Every row comes from one small tree of marks. Brackets hold a mark, then the marks that hang from it, in alphabetical order. Every link used is in the known rows. Which tree was each row made from?
Known rows
(sotag (nofa relutu) nufi): [-0.10  0.05  0.16 -0.34 -0.03  0.03  0.05 -0.12  0.12  0.49 -0.09 -0.06
  0.00 -0.38 -0.55  0.07  0.15 -0.05 -0.16  0.02 -0.18 -0.02 -0.32  0.06
 -0.21]
(sotag (nufi (vidom budov))): [-0.20 -0.10  0.15 -0.17  0.09 -0.07  0.07 -0.10  0.10  0.39 -0.20 -0.19
 -0.03 -0.31 -0.15 -0.14  0.19 -0.10 -0.14 -0.02 -0.21 -0.19 -0.10  0.17
 -0.19]
(sotag (nofa relutu) (nufi vidom)): [-0.19  0.10  0.20 -0.27  0.06 -0.01  0.12 -0.08  0.18  0.48 -0.10 -0.07
  0.00 -0.43 -0.50  0.02  0.10 -0.06 -0.13  0.04 -0.21 -0.03 -0.26  0.15
 -0.20]
(tikofeg (relutu zufi)): [-0.31 -0.26  0.07 -0.27 -0.01 -0.10 -0.06 -0.08  0.18  0.34 -0.28 -0.07
  0.02 -0.10  0.04 -0.08  0.30 -0.15 -0.04 -0.09 -0.23 -0.08 -0.15  0.16
 -0.22]
(nufi (vidom budov gisemag)): [-0.34 -0.20  0.05 -0.05  0.08  0.08  0.06 -0.08  0.14  0.31 -0.26 -0.19
 -0.05 -0.22  0.04 -0.27  0.21 -0.13  0.13 -0.05 -0.18 -0.23  0.03  0.18
 -0.05]
(nofa davemi (relutu kupo)): [-0.26  0.01  0.07 -0.24 -0.10  0.02  0.00 -0.28  0.04  0.37 -0.03 -0.12
  0.09 -0.18  0.03  0.16  0.09  0.10 -0.02  0.10 -0.10  0.21 -0.34  0.10
 -0.09]
(nufi (vidom budov gisemag (nofa davemi))): [-0.24 -0.19  0.02  0.02  0.09  0.15  0.10 -0.12  0.00  0.36 -0.17 -0.16
 -0.12 -0.26  0.30 -0.16  0.20 -0.15  0.23  0.00 -0.09 -0.13  0.09  0.17
  0.03]
(vidom budov): [-0.26 -0.26  0.07 -0.16 -0.07 -0.07 -0.03 -0.13  0.04  0.31 -0.22 -0.17
 -0.03 -0.17 -0.03 -0.15  0.29 -0.10  0.02 -0.09 -0.16 -0.19 -0.11  0.08
 -0.09]
(nufi (vidom budov)): [-0.38 -0.18  0.12 -0.09  0.03 -0.09  0.06 -0.09  0.11  0.31 -0.23 -0.19
 -0.02 -0.21  0.01 -0.18  0.21 -0.11  0.05 -0.06 -0.19 -0.19 -0.06  0.18
 -0.09]
(tikofeg relutu): [-0.26 -0.34  0.09 -0.26 -0.05 -0.05 -0.08 -0.06  0.22  0.30 -0.21 -0.02
  0.09 -0.09 -0.04 -0.08  0.20 -0.14  0.01  0.00 -0.26 -0.07 -0.18  0.04
 -0.23]
(tikofeg (relutu kupo)): [-0.30 -0.33  0.06 -0.26 -0.01 -0.08 -0.08 -0.13  0.19  0.29 -0.27 -0.07
  0.15 -0.12  0.02 -0.11  0.16 -0.11 -0.07  0.02 -0.32  0.01 -0.10  0.19
 -0.23]
(nofa relutu): [-0.26 -0.05  0.12 -0.27 -0.12  0.05 -0.02 -0.12  0.17  0.32 -0.07 -0.09
  0.07 -0.14 -0.12  0.02  0.17 -0.01  0.05  0.01 -0.14 -0.04 -0.36  0.00
 -0.15]
(nufi (vidom budov gisemag (nofa (davemi rosu)))): [-0.21 -0.23  0.00  0.05  0.11  0.22  0.09 -0.14 -0.04  0.35 -0.15 -0.18
 -0.12 -0.26  0.26 -0.28  0.20 -0.10  0.23  0.00 -0.08 -0.08  0.04  0.16
  0.07]
(nofa (davemi rosu) (relutu zufi)): [-0.22  0.00  0.04 -0.21 -0.05  0.11  0.00 -0.26 -0.02  0.40  0.00 -0.14
 -0.01 -0.14 -0.01  0.01  0.24  0.12  0.01 -0.02  0.01  0.19 -0.46  0.04
 -0.02]
(vidom nofa nufi): [-0.15 -0.14  0.07 -0.15 -0.03  0.18  0.07 -0.08 -0.11  0.37 -0.13  0.04
 -0.10 -0.19  0.26 -0.13  0.30 -0.23  0.13  0.02 -0.09 -0.20 -0.02  0.13
 -0.03]
(nufi (vidom budov gisemag (nofa (relutu zufi)))): [-0.27 -0.07  0.05  0.00  0.14  0.16  0.11 -0.09  0.13  0.32 -0.18 -0.18
 -0.09 -0.29  0.28 -0.21  0.24 -0.18  0.21 -0.07 -0.11 -0.15  0.07  0.26
  0.00]
(nufi (vidom nofa)): [-0.34 -0.12  0.12 -0.12 -0.01  0.02  0.11 -0.04  0.02  0.36 -0.21 -0.13
 -0.04 -0.19  0.18 -0.11  0.20 -0.16  0.12  0.00 -0.17 -0.18 -0.08  0.19
 -0.14]
(nofa (davemi rosu) (relutu kupo zufi)): [-0.26  0.02  0.00 -0.20 -0.01  0.09  0.01 -0.32 -0.05  0.39 -0.06 -0.19
  0.06 -0.16  0.05 -0.02  0.20  0.15 -0.07  0.01 -0.05  0.27 -0.37  0.19
 -0.02]
(zufi (relutu kupo)): [-0.43 -0.24  0.11 -0.26 -0.11 -0.03 -0.02 -0.20 -0.07  0.29 -0.14 -0.11
  0.17 -0.12  0.01 -0.06  0.13 -0.02 -0.06 -0.01 -0.23 -0.17 -0.19  0.08
 -0.21]
(nufi vidom): [-0.42 -0.11  0.13 -0.18 -0.01 -0.05  0.08 -0.05  0.10  0.34 -0.22 -0.15
  0.01 -0.15 -0.03 -0.11  0.18 -0.10  0.03  0.00 -0.19 -0.18 -0.17  0.15
 -0.17]
(zufa relutu): [-0.21 -0.17  0.13 -0.25 -0.13 -0.06 -0.01 -0.05  0.19  0.33 -0.31 -0.07
  0.05 -0.11 -0.01 -0.03  0.29 -0.09  0.00 -0.05 -0.28 -0.19 -0.22  0.15
 -0.14]
(sotag nofa): [-0.30 -0.14  0.10 -0.29 -0.13 -0.04  0.02 -0.07 -0.01  0.45 -0.24 -0.06
 -0.03 -0.21 -0.38 -0.02  0.25 -0.12 -0.02 -0.04 -0.19 -0.14 -0.22  0.08
 -0.16]
(vidom nofa): [-0.21 -0.19  0.06 -0.20 -0.12  0.07  0.03 -0.07 -0.07  0.38 -0.19 -0.10
 -0.04 -0.14  0.16 -0.05  0.28 -0.17  0.10 -0.02 -0.13 -0.18 -0.13  0.09
 -0.14]
(rosu davemi): [-0.38 -0.11  0.23 -0.28 -0.11 -0.10 -0.11  0.01 -0.06  0.45 -0.15 -0.07
 -0.01 -0.04  0.00 -0.15  0.29 -0.04 -0.03 -0.02 -0.17 -0.20 -0.20 -0.08
 -0.17]
(sotag (nofa davemi (relutu kupo zufi))): [-0.29  0.09  0.06 -0.28 -0.07 -0.05  0.05 -0.23 -0.04  0.49 -0.14 -0.09
 -0.01 -0.28 -0.23  0.17  0.19  0.01 -0.07 -0.01 -0.12  0.16 -0.27  0.22
 -0.08]

Write each row's tree
[-0.28 -0.11  0.02 -0.07  0.05  0.19  0.11 -0.07 -0.02  0.40 -0.17 -0.12
 -0.10 -0.20  0.26 -0.09  0.16 -0.12  0.21  0.05 -0.09 -0.12 -0.02  0.15
 -0.05]
(nufi (vidom gisemag (nofa davemi)))
[-0.21 -0.07  0.03 -0.18 -0.06  0.13 -0.02 -0.31 -0.01  0.35  0.01 -0.15
  0.12 -0.16 -0.03 -0.02  0.09  0.17 -0.02  0.09 -0.08  0.28 -0.41  0.06
 -0.02]
(nofa (davemi rosu) (relutu kupo))
[-0.21 -0.10  0.05  0.02  0.09  0.20  0.10 -0.14  0.09  0.33 -0.08 -0.15
 -0.09 -0.30  0.29 -0.10  0.14 -0.10  0.26  0.02 -0.07 -0.04  0.01  0.15
  0.05]
(nufi (vidom budov gisemag (nofa davemi relutu)))
[-0.31 -0.14  0.04 -0.08  0.05  0.20  0.11 -0.02  0.05  0.36 -0.23 -0.13
 -0.08 -0.19  0.20 -0.19  0.19 -0.18  0.20  0.02 -0.15 -0.21  0.02  0.19
 -0.10]
(nufi (vidom gisemag nofa))
[-0.06 -0.02  0.06 -0.04  0.06  0.14  0.08 -0.24 -0.10  0.36  0.01  0.00
 -0.17 -0.33  0.43 -0.02  0.31 -0.15  0.16 -0.02  0.03  0.00  0.01  0.18
  0.16]
(vidom budov (nofa davemi (relutu zufi)) nufi)
[-0.15  0.01  0.17 -0.19  0.07  0.06  0.11 -0.08  0.11  0.41 -0.11 -0.13
 -0.01 -0.32 -0.04 -0.04  0.14 -0.10 -0.06  0.05 -0.17 -0.11 -0.18  0.15
 -0.20]
(sotag (nufi (vidom (nofa relutu))))
[-0.05 -0.14 -0.03  0.01  0.14  0.37  0.05 -0.20  0.03  0.29 -0.10 -0.03
 -0.07 -0.34  0.37 -0.29  0.22 -0.20  0.22  0.03 -0.08 -0.08  0.20  0.24
  0.14]
(vidom budov gisemag (nofa (relutu kupo)) nufi)
[ 0.01 -0.29 -0.08  0.07  0.11  0.44  0.04 -0.22 -0.18  0.35 -0.06 -0.02
 -0.20 -0.27  0.37 -0.36  0.29 -0.14  0.27  0.02  0.02 -0.08  0.13  0.09
  0.23]
(vidom budov gisemag (nofa (davemi rosu)) nufi)
[-0.27 -0.10  0.13 -0.04  0.05  0.02  0.10 -0.10  0.13  0.29 -0.12 -0.15
 -0.01 -0.29  0.21 -0.13  0.17 -0.14  0.16 -0.03 -0.15 -0.11 -0.05  0.18
 -0.04]
(nufi (vidom budov (nofa relutu)))
[-0.11  0.07  0.07 -0.14  0.00  0.20  0.10 -0.19 -0.11  0.40  0.02  0.05
 -0.13 -0.24  0.37  0.07  0.27 -0.12  0.15  0.04  0.03  0.02 -0.14  0.15
  0.06]
(vidom (nofa davemi (relutu zufi)) nufi)
[-0.12 -0.31 -0.03 -0.04  0.01  0.24  0.01 -0.10 -0.02  0.34 -0.23 -0.15
 -0.12 -0.23  0.25 -0.25  0.31 -0.21  0.23 -0.08 -0.11 -0.25  0.12  0.12
  0.00]
(vidom budov gisemag nofa)
[-0.05 -0.25 -0.03  0.01  0.11  0.34  0.04 -0.12 -0.06  0.32 -0.17 -0.02
 -0.18 -0.28  0.35 -0.34  0.32 -0.28  0.25 -0.03 -0.06 -0.26  0.23  0.16
  0.11]
(vidom budov gisemag nofa nufi)
[-0.02 -0.15  0.00  0.01  0.11  0.40  0.05 -0.14  0.05  0.29 -0.05  0.00
 -0.12 -0.32  0.33 -0.27  0.26 -0.23  0.29  0.01 -0.04 -0.15  0.13  0.13
  0.14]
(vidom budov gisemag (nofa relutu) nufi)
[-0.09 -0.10  0.07 -0.08  0.14  0.13  0.10 -0.13  0.02  0.43 -0.15 -0.17
 -0.12 -0.35  0.08 -0.12  0.18 -0.13  0.00  0.02 -0.13 -0.13  0.02  0.17
 -0.10]
(sotag (nufi (vidom budov gisemag (nofa davemi))))
[-0.23  0.01  0.06 -0.24 -0.07  0.08  0.03 -0.21 -0.05  0.48 -0.06 -0.07
 -0.05 -0.26 -0.31  0.03  0.23  0.06 -0.01 -0.03 -0.05  0.15 -0.39  0.08
 -0.03]
(sotag (nofa (davemi rosu) (relutu zufi)))
[-0.11 -0.04  0.10 -0.15 -0.02  0.23  0.07 -0.11  0.01  0.33 -0.01  0.06
 -0.05 -0.23  0.24 -0.07  0.23 -0.17  0.17  0.05 -0.06 -0.09 -0.11  0.10
  0.00]
(vidom (nofa relutu) nufi)
[-0.26 -0.21  0.04  0.01  0.09  0.15  0.09 -0.06  0.06  0.32 -0.24 -0.17
 -0.09 -0.26  0.25 -0.26  0.22 -0.20  0.21 -0.04 -0.16 -0.23  0.13  0.21
 -0.02]
(nufi (vidom budov gisemag nofa))
[-0.25 -0.08  0.13 -0.03  0.04  0.02  0.10 -0.16  0.06  0.32 -0.05 -0.14
 -0.05 -0.29  0.27 -0.02  0.15 -0.08  0.18  0.01 -0.09 -0.02 -0.08  0.15
  0.01]
(nufi (vidom budov (nofa davemi relutu)))
[-0.12 -0.08  0.13 -0.12  0.10 -0.01  0.10 -0.13 -0.01  0.42 -0.14 -0.16
 -0.09 -0.35  0.06 -0.06  0.17 -0.11 -0.06  0.01 -0.14 -0.11 -0.06  0.17
 -0.12]
(sotag (nufi (vidom budov (nofa davemi))))
[-0.08 -0.20  0.00 -0.04  0.02  0.29  0.00 -0.14  0.09  0.31 -0.11 -0.13
 -0.08 -0.27  0.23 -0.19  0.24 -0.16  0.26 -0.04 -0.08 -0.13  0.03  0.09
  0.02]
(vidom budov gisemag (nofa relutu))
[-0.33  0.01  0.02 -0.09  0.11  0.18  0.12 -0.10  0.10  0.36 -0.22 -0.18
 -0.02 -0.24  0.27 -0.16  0.18 -0.14  0.14  0.01 -0.15 -0.08  0.01  0.34
 -0.08]
(nufi (vidom gisemag (nofa (relutu kupo zufi))))
[-0.27 -0.16  0.10 -0.02  0.03 -0.03  0.10 -0.13 -0.04  0.35 -0.15 -0.15
 -0.09 -0.26  0.27 -0.08  0.20 -0.13  0.14 -0.02 -0.11 -0.10  0.00  0.18
 -0.01]
(nufi (vidom budov (nofa davemi)))
[-0.07  0.08  0.14 -0.32 -0.04  0.03  0.05 -0.18  0.03  0.53 -0.02 -0.03
 -0.04 -0.39 -0.48  0.20  0.11  0.02 -0.14  0.07 -0.11  0.10 -0.36  0.02
 -0.16]
(sotag (nofa davemi relutu) nufi)
[-0.22 -0.12  0.10  0.00  0.06  0.09  0.09 -0.18  0.03  0.31 -0.03 -0.16
 -0.04 -0.29  0.23 -0.14  0.15 -0.04  0.17  0.00 -0.07  0.03 -0.13  0.13
  0.06]
(nufi (vidom budov (nofa (davemi rosu) relutu)))
